Known rows, with every way that one mark hangs from another:
z117[z925[z64[z287[z196]]]]: [-0.10  0.24  0.24  0.07 -0.29 -0.14 -0.04 -0.23 -0.24  0.06 -0.21  0.00
 -0.25  0.14 -0.14  0.05 -0.13  0.12 -0.13  0.04 -0.07 -0.05  0.37 -0.04
  0.06]
z803[z287[z196] z335[z117]]: [-0.03 -0.38 -0.08  0.06 -0.19 -0.02 -0.23 -0.09  0.00 -0.18  0.43  0.36
  0.30  0.05 -0.09 -0.37  0.11 -0.03 -0.06 -0.03 -0.57  0.67  0.44  0.31
  0.15]
z117[z925]: [-0.14  0.33  0.18  0.29  0.18 -0.09 -0.04 -0.14 -0.29  0.09 -0.26  0.16
 -0.21  0.15 -0.05  0.17 -0.14  0.12 -0.04  0.27 -0.25  0.05  0.58 -0.14
  0.09]
z982[z569[z155 z174]]: [ 0.01 -0.12 -0.03  0.01  0.29 -0.01  0.19  0.18  0.15  0.04 -0.31  0.13
  0.13 -0.23  0.00 -0.22  0.02  0.02  0.13  0.17 -0.06  0.05 -0.03 -0.22
  0.06]
z287[z64 z196]: [-0.49 -0.33  0.50  0.11 -0.13 -0.30 -0.05 -0.18 -0.26 -0.14  0.52  0.36
 -0.12  0.13 -0.13 -0.05 -0.07  0.18 -0.17 -0.07  0.17 -0.26 -0.17  0.05
  0.36]
z569[z155 z174 z982[z287[z64 z196]]]: [ 0.27 -0.25  0.24 -0.15 -0.07 -0.10  0.00  0.22 -0.06 -0.04 -0.12 -0.61
 -0.38 -0.42  0.13  0.19  0.04 -0.19  0.10  0.15  0.06  0.01 -0.26  0.08
 -0.36]
z982[z287[z64] z569[z155 z174[z196]]]: [-0.01 -0.44 -0.31 -0.15  0.07 -0.13  0.16  0.22  0.04 -0.03 -0.21  0.09
  0.24 -0.32  0.03 -0.19  0.06 -0.24 -0.02 -0.17  0.33 -0.12 -0.20 -0.30
  0.03]
z196[z287[z64]]: [-0.78  0.18  0.16  0.10  0.03 -0.05 -0.12 -0.17 -0.25  0.08  0.51  0.05
 -0.16  0.13 -0.19  0.09 -0.11  0.08  0.02 -0.19  0.21 -0.11  0.27  0.02
  0.11]
z64[z287]: [-0.35  0.64  0.19  0.08  0.05 -0.14  0.02 -0.17 -0.02  0.04 -0.15  0.05
 -0.34  0.05 -0.08 -0.02 -0.01  0.23 -0.01 -0.24  0.10  0.33 -0.18  0.20
  0.10]
z569[z155 z174[z196] z982[z287[z64]]]: [ 0.42 -0.17 -0.09 -0.18  0.03 -0.02 -0.09  0.17 -0.07 -0.04 -0.10 -0.55
 -0.24 -0.39  0.20  0.25  0.11 -0.19  0.02  0.08  0.09  0.01 -0.14  0.06
 -0.37]
z982[z287[z64 z196] z569[z174]]: [-0.30 -0.73  0.12 -0.25 -0.06 -0.22  0.19  0.19  0.07 -0.10 -0.07  0.21
  0.20 -0.18 -0.04 -0.31 -0.05 -0.19 -0.09 -0.20  0.35 -0.07 -0.28 -0.21
  0.24]
z925[z64]: [-0.38  0.40  0.32 -0.08 -0.06 -0.06  0.06 -0.26  0.03  0.08  0.26  0.34
 -0.27  0.36 -0.22 -0.03  0.01  0.27 -0.06 -0.05  0.13 -0.26  0.03 -0.05
  0.06]
z335[z117[z925[z64[z287]]]]: [ 0.17  0.29  0.07  0.07 -0.24 -0.09 -0.20 -0.35 -0.10  0.01  0.07 -0.10
 -0.28  0.25 -0.06 -0.02 -0.07  0.00 -0.18  0.20 -0.13  0.06  0.37  0.10
  0.08]
z925[z64[z287] z117]: [-0.08  0.89 -0.04 -0.26 -0.60 -0.04 -0.10 -0.35  0.09 -0.08  0.47  0.01
 -0.24  0.30 -0.20 -0.13  0.05  0.11 -0.07 -0.27  0.16 -0.17 -0.33  0.11
 -0.10]
z174[z196[z287[z64]] z569[z155 z982]]: [ 0.08 -0.24 -0.54 -0.02 -0.03  0.26 -0.11 -0.08 -0.15  0.02  0.20 -0.23
  0.37  0.07  0.15  0.25  0.01 -0.10 -0.09 -0.24  0.16 -0.33  0.04  0.06
 -0.09]
z174[z196[z287]]: [-0.17  0.20 -0.15  0.14  0.14  0.09 -0.18 -0.19 -0.29  0.17  0.37  0.16
  0.22  0.18  0.03 -0.02  0.05  0.24 -0.20 -0.12  0.04  0.10  0.45 -0.02
  0.21]
z64[z287[z196]]: [-0.24  0.33  0.34  0.10 -0.15 -0.19  0.00 -0.15 -0.11  0.03 -0.05  0.00
 -0.19  0.00 -0.05 -0.14 -0.01  0.26 -0.11 -0.23  0.07  0.33 -0.23  0.22
  0.22]
z174[z569]: [-0.34  0.19 -0.01  0.01  0.31  0.06  0.10 -0.11  0.10  0.00  0.05  0.40
  0.22  0.39 -0.03 -0.03 -0.10  0.15 -0.03 -0.10  0.00 -0.07 -0.03 -0.01
  0.15]
z569[z155]: [-0.02  0.56  0.09  0.35  0.24 -0.05  0.07 -0.03 -0.17  0.19 -0.09  0.09
 -0.18 -0.05 -0.03  0.04  0.07  0.23  0.10  0.19 -0.14 -0.02  0.05 -0.12
 -0.05]
z803[z335[z117[z925[z64]]]]: [ 0.08 -0.05  0.24  0.02 -0.04 -0.07 -0.16 -0.30  0.02 -0.17  0.19  0.38
  0.03  0.18 -0.17  0.00  0.05  0.05 -0.07  0.15 -0.53  0.20  0.60  0.01
 -0.01]
z803[z287[z196] z335]: [-0.30 -0.30  0.02  0.08 -0.04 -0.03 -0.09  0.01 -0.04 -0.14  0.27  0.52
  0.29  0.00 -0.14 -0.30  0.09  0.09  0.03 -0.15 -0.52  0.62  0.39  0.21
  0.12]
z155[z569[z174 z982[z287[z196]]]]: [ 0.07 -0.15  0.10 -0.07 -0.03  0.16  0.05  0.24  0.36 -0.06 -0.06 -0.06
  0.13  0.07  0.01  0.03 -0.11 -0.07  0.17  0.05  0.08 -0.09 -0.27  0.04
  0.06]
z335[z117[z925[z64[z287[z196]]]]]: [ 0.23  0.15  0.13  0.09 -0.34 -0.12 -0.21 -0.35 -0.15  0.01  0.11 -0.13
 -0.21  0.23 -0.05 -0.09 -0.07  0.01 -0.24  0.21 -0.14  0.06  0.34  0.11
  0.14]
z569[z155 z174]: [ 0.09  0.31  0.19  0.05  0.30 -0.10 -0.05  0.09 -0.02  0.06  0.02 -0.11
 -0.13 -0.23  0.01 -0.12  0.03  0.15  0.10  0.30 -0.21  0.25  0.15 -0.05
 -0.14]

Rows:
[-0.06  0.18 -0.03  0.14  0.03  0.22  0.14  0.14  0.31  0.02 -0.18  0.11
  0.03  0.21 -0.03  0.20 -0.08 -0.03  0.22 -0.03  0.14 -0.27 -0.31 -0.02
  0.07]  z155[z569[z982[z287]]]
[ 0.00 -0.35 -0.24 -0.04  0.16  0.01  0.06  0.13  0.03  0.01 -0.06  0.06
  0.30 -0.26  0.02 -0.21  0.04 -0.05  0.03  0.03  0.06 -0.05  0.06 -0.20
  0.10]  z982[z569[z155 z174[z196[z287[z64]]]]]
[ 0.12  0.01 -0.11  0.03  0.07  0.14  0.17  0.08  0.03  0.08 -0.27 -0.15
  0.11  0.07  0.12  0.16 -0.01 -0.06  0.04 -0.06  0.05 -0.18 -0.28 -0.01
 -0.16]  z174[z569[z155 z982[z287[z196]]]]
[ 0.30 -0.17 -0.51 -0.03  0.07  0.17  0.03 -0.02 -0.06  0.00 -0.08 -0.05
  0.31  0.09  0.21  0.23  0.06 -0.11 -0.13 -0.21  0.17 -0.29 -0.20  0.00
 -0.10]  z174[z196 z569[z155 z982[z287[z64]]]]
[ 0.00  0.00  0.09 -0.03  0.11  0.20  0.02  0.17  0.42 -0.10 -0.02  0.02
  0.03  0.13 -0.02  0.10 -0.12  0.00  0.24  0.14 -0.01 -0.12 -0.21  0.09
  0.05]  z155[z569[z174 z982]]
[ 0.00  0.67  0.06 -0.25 -0.74 -0.07 -0.11 -0.34  0.02 -0.08  0.53 -0.02
 -0.14  0.27 -0.19 -0.22  0.05  0.14 -0.14 -0.26  0.14 -0.17 -0.37  0.12
 -0.02]  z925[z64[z287[z196]] z117]
[-0.04  0.03  0.30  0.03  0.00  0.00  0.11  0.03 -0.10  0.08 -0.21 -0.19
 -0.38  0.04  0.09  0.29  0.02  0.01  0.00 -0.01  0.11 -0.02 -0.21  0.07
 -0.10]  z569[z982[z287[z196]]]
[ 0.22  0.07 -0.47  0.12  0.24  0.15 -0.01 -0.10 -0.08  0.07  0.07  0.27
  0.56  0.20  0.14 -0.06  0.06  0.15 -0.18 -0.09 -0.03 -0.13  0.07 -0.08
  0.12]  z174[z196 z569[z155]]
[ 0.08 -0.20 -0.12 -0.11  0.00  0.16 -0.02  0.18  0.34 -0.14  0.06  0.01
  0.17  0.09  0.03  0.11 -0.08 -0.12  0.11 -0.05  0.18 -0.21 -0.25  0.04
  0.08]  z155[z569[z174[z196] z982[z287[z64]]]]
[-0.03 -0.25  0.12 -0.09 -0.08  0.11  0.03  0.21  0.35 -0.13  0.04 -0.03
  0.09  0.06 -0.02  0.06 -0.13 -0.12  0.16  0.00  0.16 -0.20 -0.34  0.06
  0.08]  z155[z569[z174 z982[z287[z64 z196]]]]
[ 0.17  0.22  0.10  0.10 -0.16 -0.07 -0.19 -0.34 -0.12  0.03  0.14  0.00
 -0.24  0.31 -0.06 -0.01 -0.07  0.01 -0.18  0.31 -0.18 -0.03  0.47  0.02
  0.10]  z335[z117[z925[z64]]]
[ 0.45 -0.04 -0.08 -0.08  0.08  0.15 -0.18  0.12 -0.10  0.08 -0.01 -0.67
 -0.14 -0.36  0.21  0.22  0.10 -0.05  0.06  0.22 -0.13  0.16  0.18  0.12
 -0.35]  z569[z155 z174[z196[z287]] z982]
[ 0.20 -0.02  0.14 -0.16  0.06 -0.07  0.01  0.21  0.01 -0.04 -0.19 -0.58
 -0.48 -0.40  0.11  0.29  0.04 -0.22  0.17  0.14  0.08  0.01 -0.23  0.06
 -0.45]  z569[z155 z174 z982[z287[z64]]]
[ 0.33  0.17 -0.03  0.03  0.27 -0.05 -0.14  0.05 -0.10  0.06  0.13 -0.07
  0.10 -0.23  0.10 -0.14  0.11  0.17 -0.05  0.24 -0.20  0.24  0.23 -0.05
 -0.06]  z569[z155 z174[z196]]
[ 0.35 -0.14 -0.08 -0.12  0.03  0.10 -0.20  0.10 -0.12  0.00  0.10 -0.65
 -0.19 -0.37  0.17  0.26  0.08 -0.10  0.06  0.17 -0.05  0.05  0.11  0.14
 -0.34]  z569[z155 z174[z196[z287[z64]]] z982]
[-0.16  0.08 -0.02  0.11 -0.02  0.16  0.12  0.12  0.29 -0.04 -0.08  0.12
 -0.03  0.21 -0.07  0.24 -0.10 -0.08  0.22 -0.09  0.23 -0.39 -0.38  0.00
  0.09]  z155[z569[z982[z287[z64]]]]
[ 0.17 -0.23 -0.20  0.00  0.27  0.02  0.13  0.15  0.10  0.04 -0.24  0.16
  0.29 -0.22  0.07 -0.25  0.07  0.03  0.02  0.13 -0.05  0.05  0.02 -0.22
  0.10]  z982[z569[z155 z174[z196]]]
[ 0.07 -0.45 -0.11  0.02 -0.37 -0.03 -0.25 -0.13 -0.07 -0.18  0.32  0.29
  0.27  0.06 -0.13 -0.33  0.05 -0.09 -0.09  0.03 -0.62  0.55  0.65  0.24
  0.08]  z803[z287[z196] z335[z117[z925[z64]]]]
[ 0.02 -0.10 -0.11  0.00  0.02  0.08  0.16  0.06  0.01  0.01 -0.17 -0.13
  0.05  0.06  0.09  0.20 -0.04 -0.11  0.04 -0.12  0.14 -0.29 -0.34  0.01
 -0.14]  z174[z569[z155 z982[z287[z64 z196]]]]
[-0.06 -0.31 -0.08 -0.12  0.29  0.00  0.10  0.07  0.16 -0.04 -0.13  0.33
  0.27 -0.03  0.03 -0.26  0.02  0.05 -0.05  0.05  0.00  0.10  0.06 -0.15
  0.24]  z982[z569[z174[z196]]]
[-0.17 -0.34  0.04  0.03  0.01 -0.07  0.31  0.16 -0.01  0.13 -0.34  0.30
  0.27 -0.03  0.00 -0.28  0.02 -0.03 -0.08 -0.17  0.25 -0.03 -0.20 -0.30
  0.28]  z982[z287[z196] z569]
[ 0.15  0.00  0.14  0.16 -0.12 -0.05  0.11  0.10 -0.20  0.09 -0.24 -0.41
 -0.43 -0.24  0.09  0.36  0.07 -0.11  0.10  0.04  0.15 -0.25 -0.36  0.01
 -0.27]  z569[z155 z982[z287[z64 z196]]]
[ 0.15 -0.42 -0.02 -0.06  0.01 -0.09  0.25  0.31  0.03  0.12 -0.38 -0.01
  0.32 -0.36  0.06 -0.37  0.05 -0.12  0.00 -0.01  0.13  0.10 -0.18 -0.31
  0.08]  z982[z287[z196] z569[z155 z174]]
[-0.16  0.06 -0.06 -0.10  0.20  0.14  0.16 -0.01  0.14  0.01 -0.20  0.05
  0.02  0.29  0.08  0.21 -0.08 -0.06  0.02 -0.16  0.12 -0.12 -0.22  0.04
 -0.08]  z174[z569[z982[z287]]]
[ 0.57 -0.02 -0.11 -0.13  0.10  0.06 -0.06  0.20 -0.05  0.06 -0.24 -0.58
 -0.18 -0.37  0.25  0.21  0.14 -0.12  0.03  0.16 -0.02  0.17 -0.04  0.03
 -0.39]  z569[z155 z174[z196] z982[z287]]
[-0.16  0.40  0.18  0.06 -0.20 -0.11 -0.03 -0.24 -0.19  0.07 -0.26  0.02
 -0.31  0.16 -0.15  0.11 -0.13  0.11 -0.08  0.03 -0.07 -0.05  0.40 -0.05
  0.01]  z117[z925[z64[z287]]]
[-0.11 -0.08  0.04  0.12 -0.11  0.14  0.11  0.13  0.25 -0.05 -0.04  0.11
  0.04  0.19 -0.05  0.18 -0.10 -0.06  0.17 -0.08  0.22 -0.39 -0.40  0.01
  0.14]  z155[z569[z982[z287[z64 z196]]]]
[ 0.12  0.05 -0.10 -0.01  0.14 -0.04 -0.22  0.03 -0.18  0.05  0.33 -0.22
  0.12 -0.27  0.05 -0.12  0.06  0.08 -0.04  0.12 -0.07  0.17  0.31 -0.02
 -0.08]  z569[z155 z174[z196[z287[z64]]]]
[-0.17 -0.34 -0.14 -0.14  0.10 -0.16  0.23  0.25  0.10 -0.02 -0.27  0.06
  0.07 -0.33 -0.04 -0.18  0.00 -0.26  0.09 -0.13  0.31 -0.12 -0.26 -0.30
 -0.02]  z982[z287[z64] z569[z155 z174]]
[-0.13 -0.08 -0.22  0.04  0.01  0.02 -0.21 -0.10  0.10 -0.17  0.33  0.41
  0.14  0.09 -0.12 -0.25  0.11 -0.07  0.05 -0.04 -0.55  0.68  0.50  0.28
  0.02]  z803[z287 z335[z117]]
[ 0.07  0.15 -0.18  0.03  0.16  0.15  0.18  0.07  0.08  0.08 -0.32 -0.13
  0.03  0.09  0.10  0.23 -0.02 -0.08  0.10 -0.07  0.07 -0.18 -0.25 -0.01
 -0.22]  z174[z569[z155 z982[z287]]]
